What can hang from each mark
Q: D
D: F Q U
F: D U Y
N: F U
Y: F
U: F N

Known rows, with every way that one mark hangs from another
Y{F{D U}}: [  5.3 -10.2 -20.2  23.4  23.3 -12.7  37.5 -18.9  -6.5  -4.6 -39.0  34.8
  -9.8   8.2  52.6 -14.7  28.4  11.2  -0.8   4.2]
D{F{Y}}: [ -4.2   1.8 -27.8  26.2  17.1 -18.2  -9.1 -23.9 -26.7  11.0 -15.0  40.6
 -34.1  49.1  24.0  39.3   7.9  13.4  19.6 -15.7]
Q{D{F{Y} U{N}}}: [-19.3 -13.6  -4.8  20.2   4.3  14.9 -37.6 -33.7  -2.5 -10.0 -22.8  61.3
  -6.6  57.1   5.4  59.5 -16.6   0.1  23.3  20.7]
Y{F}: [ 15.6  -6.3   5.2  -0.4  12.5 -15.9  23.2 -29.8  -5.6  -4.8   3.3  22.6
 -11.6   0.8  39.4  -1.0  28.4   3.9   0.7   4.3]
Y{F{D U{N}}}: [  0.7 -23.7 -20.3  15.2  23.0  -6.2  17.7 -21.2 -12.6   6.7 -43.0  41.0
  -4.0  15.7  51.9   5.2  15.9   9.4 -16.5   6.9]
F{D Y}: [  4.2  -5.6 -24.1  37.3  26.9 -17.0  -1.3 -27.3 -18.0  -5.4 -21.2  56.4
 -42.3  25.8  38.0  21.1   7.5  20.6  18.2 -46.7]
Q{D{F U{N}}}: [-31.4 -13.0  14.9   7.5  -7.3  26.2 -42.3 -17.8  11.2 -12.5 -25.0  43.4
   5.8  36.5  12.7  42.8 -31.5  -8.4   7.8  50.1]
D{F{Y} U}: [-10.0  11.7 -24.4  25.2   9.9 -12.2  -8.6 -20.9  -3.2  -2.8 -27.7  53.8
 -29.7  56.7  21.6  36.3  10.3   0.8  42.8   8.3]
U{N}: [ -5.9 -20.9   7.6   3.3   3.6  -1.8 -21.4 -21.4 -10.0   6.7   0.3  27.3
 -20.7  15.8  32.6  29.3 -12.6  -2.4 -17.8  -6.0]
F{D U{N} Y}: [ -4.0 -26.0 -35.8  40.6  26.0  -9.5  -4.6 -24.4 -23.5   9.9 -40.2  54.9
 -33.4  44.8  38.7  32.5   3.8  14.1  -3.1 -34.2]
N{F{D{Q} Y} U}: [  2.2  -6.6 -46.3  64.1  27.2  21.4  17.9 -33.5 -23.5 -26.4 -90.5  74.9
 -47.8  47.9  25.3  39.1   4.8  15.3  10.8 -50.3]
Q{D{F}}: [-20.3  -8.2  12.8  16.6   0.3  13.2 -21.9 -20.2  -7.4  -7.9  -6.9  22.8
  -2.9  22.1  15.8  25.3 -22.2   4.8   1.0  26.1]
Y{F{D{Q U}}}: [  9.9  10.1   0.9  25.1   7.4  -1.5  18.4 -36.6  34.8 -36.3 -52.2  60.0
  -5.7   9.8  57.0  -9.5  31.5   7.3  30.6  -3.3]
F{U{N}}: [ -8.0 -27.4  -2.4  13.1   3.5   0.1  -4.3 -16.4 -10.3  11.0 -13.6  18.3
 -19.3  27.6  35.9  19.9  -3.5  -8.7 -24.7   6.1]
N{U{F{D}}}: [-15.8 -24.1 -19.1  22.6  19.3   6.2 -13.9  -9.4 -13.4  -9.1 -53.0  37.9
 -37.0  38.6  28.8  32.7  -7.9 -11.8 -11.4  -9.0]
Q{D{F{Y}}}: [ -9.1  -8.9  -5.3  29.2  13.0   3.2 -17.4 -34.7 -19.6  -6.2  -4.5  40.5
 -16.1  42.7   8.4  41.3  -7.7  13.3  17.2  -1.6]
D{Q U}: [  2.7   6.2  19.5  22.7 -11.7   3.2  -1.1 -32.5  36.3 -31.9 -22.5  37.0
 -20.9  21.5  39.8   6.2  12.6 -12.1  23.1  -5.2]
U{F{D Y} N}: [ -3.5 -34.8 -24.1  33.1  23.0  -8.0 -51.8 -26.3 -31.8   7.9 -25.5  65.3
 -40.6  69.6  36.0  65.5  -4.8   9.3  -8.1 -43.6]
Y{F{D{Q U{N}}}}: [  5.0  -3.5   1.1  18.0   8.0   4.2  -1.8 -38.8  27.6 -25.6 -56.0  65.9
   0.2  15.6  55.8  10.6  18.0   5.1  15.4  -2.5]
N{U{F}}: [ -9.1 -27.5  -4.8   8.5   7.8   4.8  -9.5 -16.6 -12.8  -5.0 -23.9  18.0
 -35.4  43.5  18.6  37.4   0.0 -26.3 -16.2   1.2]

Rows
[ -7.3  -5.0 -37.9  35.7  16.5 -16.3   8.9 -19.5 -26.1  15.9 -27.2  32.4
 -31.5  60.4  26.5  29.4  16.5   6.0  13.8  -3.2] => D{F{U Y}}
[-25.2 -17.1 -19.6  16.9   5.2  -0.2 -15.9  -5.6 -19.3  23.8 -34.2  21.6
 -12.4  46.9  32.6  33.3 -11.9  -1.6 -17.3  27.6] => D{F{U{N}}}
[ -4.8 -24.6 -38.2  35.1  30.9  -2.7  -8.6 -25.8 -25.9  -7.3 -49.9  55.3
 -48.7  60.4  22.3  49.2   7.3  -3.8   3.8 -37.9] => N{U{F{D Y}}}
[  1.1  -1.1 -30.1  49.3   8.1 -11.2   9.6 -36.3  -9.0   2.9 -41.2  36.2
 -28.3  65.5  36.2  28.0  25.2   9.5  17.6 -23.5] => D{F{U Y} Q}
[ -1.9  14.3 -16.4  38.6   1.6  -6.2  -8.0 -37.9  14.6 -16.8 -42.3  57.8
 -27.2  62.6  30.4  34.9  19.2   2.7  45.8 -12.1] => D{F{Y} Q U}
[ -1.9  -7.5  -7.7   5.1  16.6  -1.8  -2.0 -21.3  11.1 -12.2 -43.1  62.1
  -2.6  11.3  48.0  12.1  10.0   3.7  13.3  18.0] => Y{F{D{U{N}}}}
[ -2.4 -27.7  -7.4  17.3   3.7  -3.2 -48.0 -28.9  -8.2  -3.2 -11.4  58.6
 -36.9  83.3  23.0  65.9   4.9 -17.0   8.9  -9.2] => D{U{F{Y} N}}
[-14.1  -0.1  -4.5  27.9   4.9   9.9 -16.2 -31.3   3.9 -21.2 -18.1  54.1
 -12.1  49.7   6.5  39.3  -4.5  -0.4  38.8  20.0] => Q{D{F{Y} U}}
[  6.0  -9.6 -15.1  45.6   0.1  21.2 -19.6 -37.5  -5.6 -22.0 -51.4  78.6
 -35.5  69.8  26.8  55.3   3.2   2.6  14.9 -22.3] => D{Q U{N{F{Y}}}}
[ -6.4 -25.0  -2.2  35.5   3.2  36.2 -28.0 -31.1 -14.5 -26.7 -28.1  75.2
 -19.6  58.5   1.4  60.7 -20.7   0.1   8.4  10.7] => Q{D{U{N{F{Y}}}}}
[-17.6 -29.6 -18.0  32.2  13.0  11.5 -20.3 -33.0 -25.3   9.1 -22.7  38.4
  -7.7  61.3  10.3  51.8 -10.2   6.1  -4.1  11.3] => Q{D{F{U{N} Y}}}
[  4.0   5.9  -6.8  12.0  17.2  -7.8  19.3 -19.3  17.8 -23.0 -38.2  55.2
  -8.4   4.8  48.0  -7.4  22.9   4.3  27.7  16.7] => Y{F{D{U}}}
[-15.0  -2.1 -26.6  17.3   8.9  -5.0 -29.2 -22.9  -7.8   6.3 -33.1  60.8
 -24.6  64.8  20.9  56.1  -2.7  -0.9  26.8   9.0] => D{F{Y} U{N}}
[ -3.2  -7.8  18.3  15.1 -11.8  10.2 -21.8 -34.2  29.7 -20.9 -26.8  44.3
 -15.3  29.3  40.1  24.2  -0.9 -13.0   7.2  -4.1] => D{Q U{N}}
[ -0.8  -9.4  20.6  24.9 -16.4   6.4 -31.1 -27.4  27.3 -28.6 -21.2  39.4
 -27.2  59.2  39.2  29.0  12.4 -22.4  12.5  -2.3] => D{Q U{F}}
[ -7.1  -9.7   3.5  33.0 -11.6  30.7 -24.4 -22.1   8.7 -24.2 -53.2  62.5
 -22.4  48.8  33.9  40.4 -13.6  -6.5  -1.8   7.0] => D{Q U{N{F}}}
[ -2.5 -14.2 -23.5  32.6   8.4  14.3 -20.7 -20.3 -21.7  -9.3 -37.4  75.3
 -38.7  65.3  16.7  57.5  -7.3   0.8  11.5  -0.8] => D{U{N{F{Y}}}}
[ -2.1 -13.5 -49.8  64.6  26.4   6.1  14.3 -10.0 -39.5  -4.1 -61.6  66.5
 -45.8  58.1  34.0  27.2   4.0  22.5   3.5 -23.5] => N{F{D U Y}}
[  2.4 -29.6 -16.1  46.5  13.7  -2.4 -52.5 -43.5 -16.0  -3.7 -38.3  68.0
 -38.4  74.9  44.5  63.2   3.5  11.1  -4.4 -62.5] => U{F{D{Q} Y} N}
[  2.4 -16.3 -31.7  60.9  18.0  16.2 -25.7 -34.0 -28.7 -11.0 -66.6  85.5
 -39.9  58.0  39.6  53.8  -7.6  29.2  -2.5 -55.1] => U{N{F{D{Q} Y}}}
[-19.8   2.5   1.0  19.3 -10.4   9.6 -33.9 -24.1  21.1  -8.0 -47.8  47.2
  -8.6  47.5  36.4  38.4  -8.3  -7.1  13.9  17.5] => D{F Q U{N}}
[-13.6  15.6   2.5  26.1 -11.4   4.7 -12.7 -22.3  27.1 -17.1 -43.2  41.0
 -14.4  39.6  37.7  19.1   4.1  -4.6  29.4  16.2] => D{F Q U}
[ -4.1   8.6   5.0  36.0  -0.8   4.9  -5.4 -24.7  35.9 -34.0 -49.8  57.6
 -21.4  17.0  51.6   1.4   4.5   2.0  27.1 -15.5] => F{D{Q U}}
